Each row was made from one small tree. Brackets hold a mark, then the marks that hang from it, in alphabetical order. Every link used is in the known rows. Write each row's tree.
Known rows
[T [U J X]]: [ -8.8  -3.6  -6.8   0.7  -2.9   1.6  12.7 -22.9  32.2 -19.3  13.2 -12.1
 -22.6 -36.3  10.7  38.5   4.8   9.8]
[W [C E] [H T]]: [-29.7   5.5 -25.1  -4.8  -3.3  -4.2 -35.1  27.5 -16.1  42.3  -8.3 -16.1
  56.7 -23.2 -39.8 -63.5 -45.4 -36.8]
[C E [W [H [T U]]]]: [  3.3 -13.2  -2.1 -69.3   8.1 -15.7  10.6  18.8 -21.7  44.3   0.0  27.4
  58.7 -14.4 -43.5 -34.7 -25.5  -4.7]
[V X]: [ -7.5 -12.9  -9.6 -10.7 -30.2  13.9 -30.8 -24.8  -2.1 -21.7  26.3   2.3
  -2.9 -19.5 -15.5  14.0   3.1 -28.0]
[H [T [U X]] W]: [ 11.2 -33.3 -37.4 -12.5   3.2  18.9   4.0  -5.2  -6.9  52.3   2.9  -6.4
 -16.1   1.7 -17.2   8.4 -12.9   8.9]
[W C H]: [-12.8  19.4 -15.4  16.7 -25.4   7.3 -25.8  19.8  -7.8  20.2  -2.0  -4.7
  44.0 -18.1 -17.7 -36.7  -8.0 -31.8]
[X [U J [T [H [W C]]]] V]: [  9.4  30.3  35.1  48.6   3.4   8.9  21.0  12.9  -8.1 -35.7  -8.0   2.4
  -1.3  42.4  46.8  -5.6  19.7  -5.3]
[C E [W [H T]]]: [  7.6 -12.6   8.9 -58.4   8.6 -19.7  -0.4  33.3 -27.5  54.9  -0.9  36.6
  64.9   4.1 -43.1 -28.3 -39.5 -12.7]
[H W]: [ 22.2 -14.4 -20.0  14.0 -15.4   4.5 -12.2   7.2 -23.5  39.7  12.1  11.2
  17.6  12.5 -12.4  28.8  -0.9   1.4]
[X [U T]]: [-21.9  -4.8  -0.1  16.8 -17.5  18.5  24.8  -0.2   0.8 -48.6  13.8  22.7
 -38.2  14.5   0.9  25.2  -0.2  -6.3]
[U J [T H] [X V]]: [ 15.4  23.5  52.0  30.5  35.4 -31.7 -15.8   5.3  35.3 -17.9 -22.4  -2.0
 -44.5  31.7  34.1  38.3  25.3  39.3]
[U J [T [H W]] [X V]]: [ 35.6  29.3  48.8  31.2  37.3 -28.8 -17.5   7.3  21.1  13.9 -21.3  -2.5
 -21.6  45.5  37.9  35.3  30.8  55.1]
[C W]: [ 26.8 -26.8   3.3 -24.3 -15.7  -1.4  12.3  16.6 -24.9  17.8   9.8  50.7
  18.3  14.9 -22.5  25.3  -1.2 -17.8]
[T [U J [X V]]]: [ -7.3   0.4   6.3  25.1   3.4   5.6   9.3  -8.4  28.6 -24.6   5.1 -15.4
 -21.0 -24.7  23.3  38.8  21.9  -3.0]
[T H [U J]]: [  0.5  -3.4  -3.2 -38.4  -0.4 -23.2  21.4 -42.5  29.0 -44.7   0.8 -15.0
 -38.9 -43.1   9.4   0.9   2.8  18.1]
[T H]: [ -5.3 -15.8   2.7 -26.2  -2.7 -18.9 -12.1 -15.5   7.9 -24.6  -2.3   7.5
 -30.4  -8.6 -11.7   5.9 -11.4   0.6]
[X V]: [ -6.8 -16.9   6.6  51.6  -9.1   7.2 -15.3  26.2  -7.1 -16.5  -1.7   6.3
 -16.3  10.0   2.0  33.3  17.1 -42.9]
[C E [W [H [T [U X]]]]]: [  0.4  -9.1   5.5 -70.1  16.5 -12.0   3.5  19.0 -13.7  50.4  -0.6  27.0
  61.9  -9.6 -38.6 -27.0 -25.2   5.5]
[T [U X]]: [-21.9 -16.9 -23.4  -9.1  -6.1  13.7  -0.1 -23.0  22.0 -20.7  12.4  -8.3
 -27.0 -37.3 -11.6  31.8  17.6   8.7]

Which tree is each row?
[ 39.6  15.8  16.1   1.5  13.3 -41.4  -0.4 -10.7  10.0   7.8 -10.2   2.7
 -30.5  22.9  12.0  21.5   8.9  51.3]
[U J [T [H W]]]
[-17.6   1.3   1.2  -7.8 -29.4  28.4  -3.4 -28.7  -0.2 -53.0  29.0  11.0
 -17.9   0.0  -0.1   7.5  10.8 -14.7]
[V [X [U T]]]
[ 12.3 -10.6 -23.9 -47.4  -1.6  -6.7   8.2 -40.6   1.4  -5.8   0.9 -11.9
 -13.6 -25.6  -9.4  -9.5  22.7  36.3]
[T [H W] U]
[ 18.7  -8.7 -28.3  27.6   4.7  21.0  -2.1   9.0 -14.0  56.6  -6.6 -24.9
  17.6   6.3   6.2 -14.4  -4.9 -12.1]
[H [T [U J [X V]]] [W C]]
[-12.3  16.3  -8.2  21.8  -3.7  14.1  -7.3  21.6   9.6  26.3 -14.8 -23.2
  21.1 -16.8   3.2 -47.9 -13.2 -35.7]
[W C [H [T [U J [X V]]]]]
[ 23.0 -19.5 -13.3  15.3  10.3  12.4  11.4   6.9  -1.6  49.2  -2.9 -12.4
 -10.8  12.2  10.6  14.1  -9.6  -0.7]
[H [T [U J [X V]]] W]
[ -3.1  27.3  13.4   0.3   3.6  -7.0  16.8  -8.5  -7.2 -24.1   6.0   0.7
  17.1  14.8  18.4 -13.0 -12.7  20.2]
[X [U J [T [H [W [C E]]]]]]
[-16.7  -6.4   7.5 -24.3  15.4  -0.1  -4.3 -28.9  28.1 -40.3  -8.9 -15.7
 -36.0 -25.0   6.7   5.5  32.7  20.0]
[T H [U [X V]]]
[ -3.6  18.9  47.7  39.4   5.8   0.7  31.2   9.5  10.7 -64.7  -6.1  10.5
 -37.7  35.4  47.0  15.3  12.8 -10.3]
[X [U J [T H]] V]
[-13.6 -13.0 -18.4 -19.5 -11.9   4.1  11.1   6.8  13.0  14.2  -3.9  -2.1
 -20.8 -24.1 -21.4 -23.7 -23.9 -20.6]
[W [H [T U]]]
[-13.6   5.6  37.1  59.2 -14.7  23.9  34.0  24.0   0.6 -52.8  12.3  13.0
  -6.1  22.1  48.8  29.1 -10.7 -56.4]
[X [U J] V]
[ 25.8 -27.6 -33.8  -4.4  -4.9   4.0  22.5  -5.4  -9.2  45.1   4.1  -8.6
 -17.0  -2.4  -5.2   5.7 -23.9  -2.7]
[H [T [U J]] W]
[ 16.5  -1.2 -13.9 -15.5  -5.4  -7.6 -24.4 -11.1 -19.8  20.2  -4.3  -3.4
  22.1   4.1 -10.8 -20.3  -0.5  11.0]
[T [H [W C]]]
[-29.6  24.2 -16.7   2.4 -10.0  -6.6 -41.2  20.3 -14.2  25.8  -0.3 -15.3
  77.8 -32.2 -32.0 -48.3 -18.0 -22.6]
[W [C E] H]
[ -6.0  11.2  -2.3  -0.3  -9.8  14.4  13.3  -9.0 -12.4 -28.7   3.5  11.5
  -8.8  22.7   5.1 -12.5   6.8  14.0]
[X [U [T [H [W C]]]]]
[  4.6 -23.5 -46.2   5.8   0.2   5.6 -31.0  19.8 -43.5  73.5  -0.8 -11.3
  45.7   7.3 -38.2 -28.3 -37.6 -20.5]
[H T [W [C E]]]
[ 11.9  15.0 -20.4 -36.9   7.1 -21.0  -0.9 -38.0  -2.4   4.3  -0.4 -32.5
  34.1 -38.9   1.0 -33.3   7.2  33.8]
[T [H [W [C E]]] [U J]]
[ -1.0   9.9  28.9  30.2   3.8  15.5  17.5  10.9 -10.4 -40.1  -5.8  14.4
 -23.1  45.2  27.7   6.0  30.0   0.7]
[X [U [T [H W]]] V]
[-13.9  20.0  18.1  28.6   9.5  12.8  -0.8  12.5 -22.5 -31.2  -7.8  -0.3
  16.3  33.2  15.5 -19.7  26.6  -0.6]
[X [U [T [H [W [C E]]]]] V]
[-20.6 -13.0  -9.7  15.4  -0.3  18.6  -3.1  -9.2  18.3 -24.6   3.9 -10.8
 -24.9 -25.6   0.8  32.4  34.8  -4.3]
[T [U [X V]]]
[-16.0  14.0  -3.3  -9.6   0.5   5.8   3.5  -9.3 -16.7 -25.0   5.2   4.9
  13.1  13.4  -4.1 -20.2   0.2  19.9]
[X [U [T [H [W [C E]]]]]]
[ 13.0  19.3  35.2  -0.1  27.7 -37.4 -12.6 -12.0  39.7 -11.8 -11.9   2.5
 -47.3  16.4  18.5  37.9   4.4  55.6]
[U J [T H] X]
[ -7.3   2.8  10.2   5.9   3.0   2.4   9.9  17.9  24.2  17.0 -10.9  -7.7
 -13.4  -9.5   8.2 -12.3 -18.0 -20.7]
[W [H [T [U J [X V]]]]]
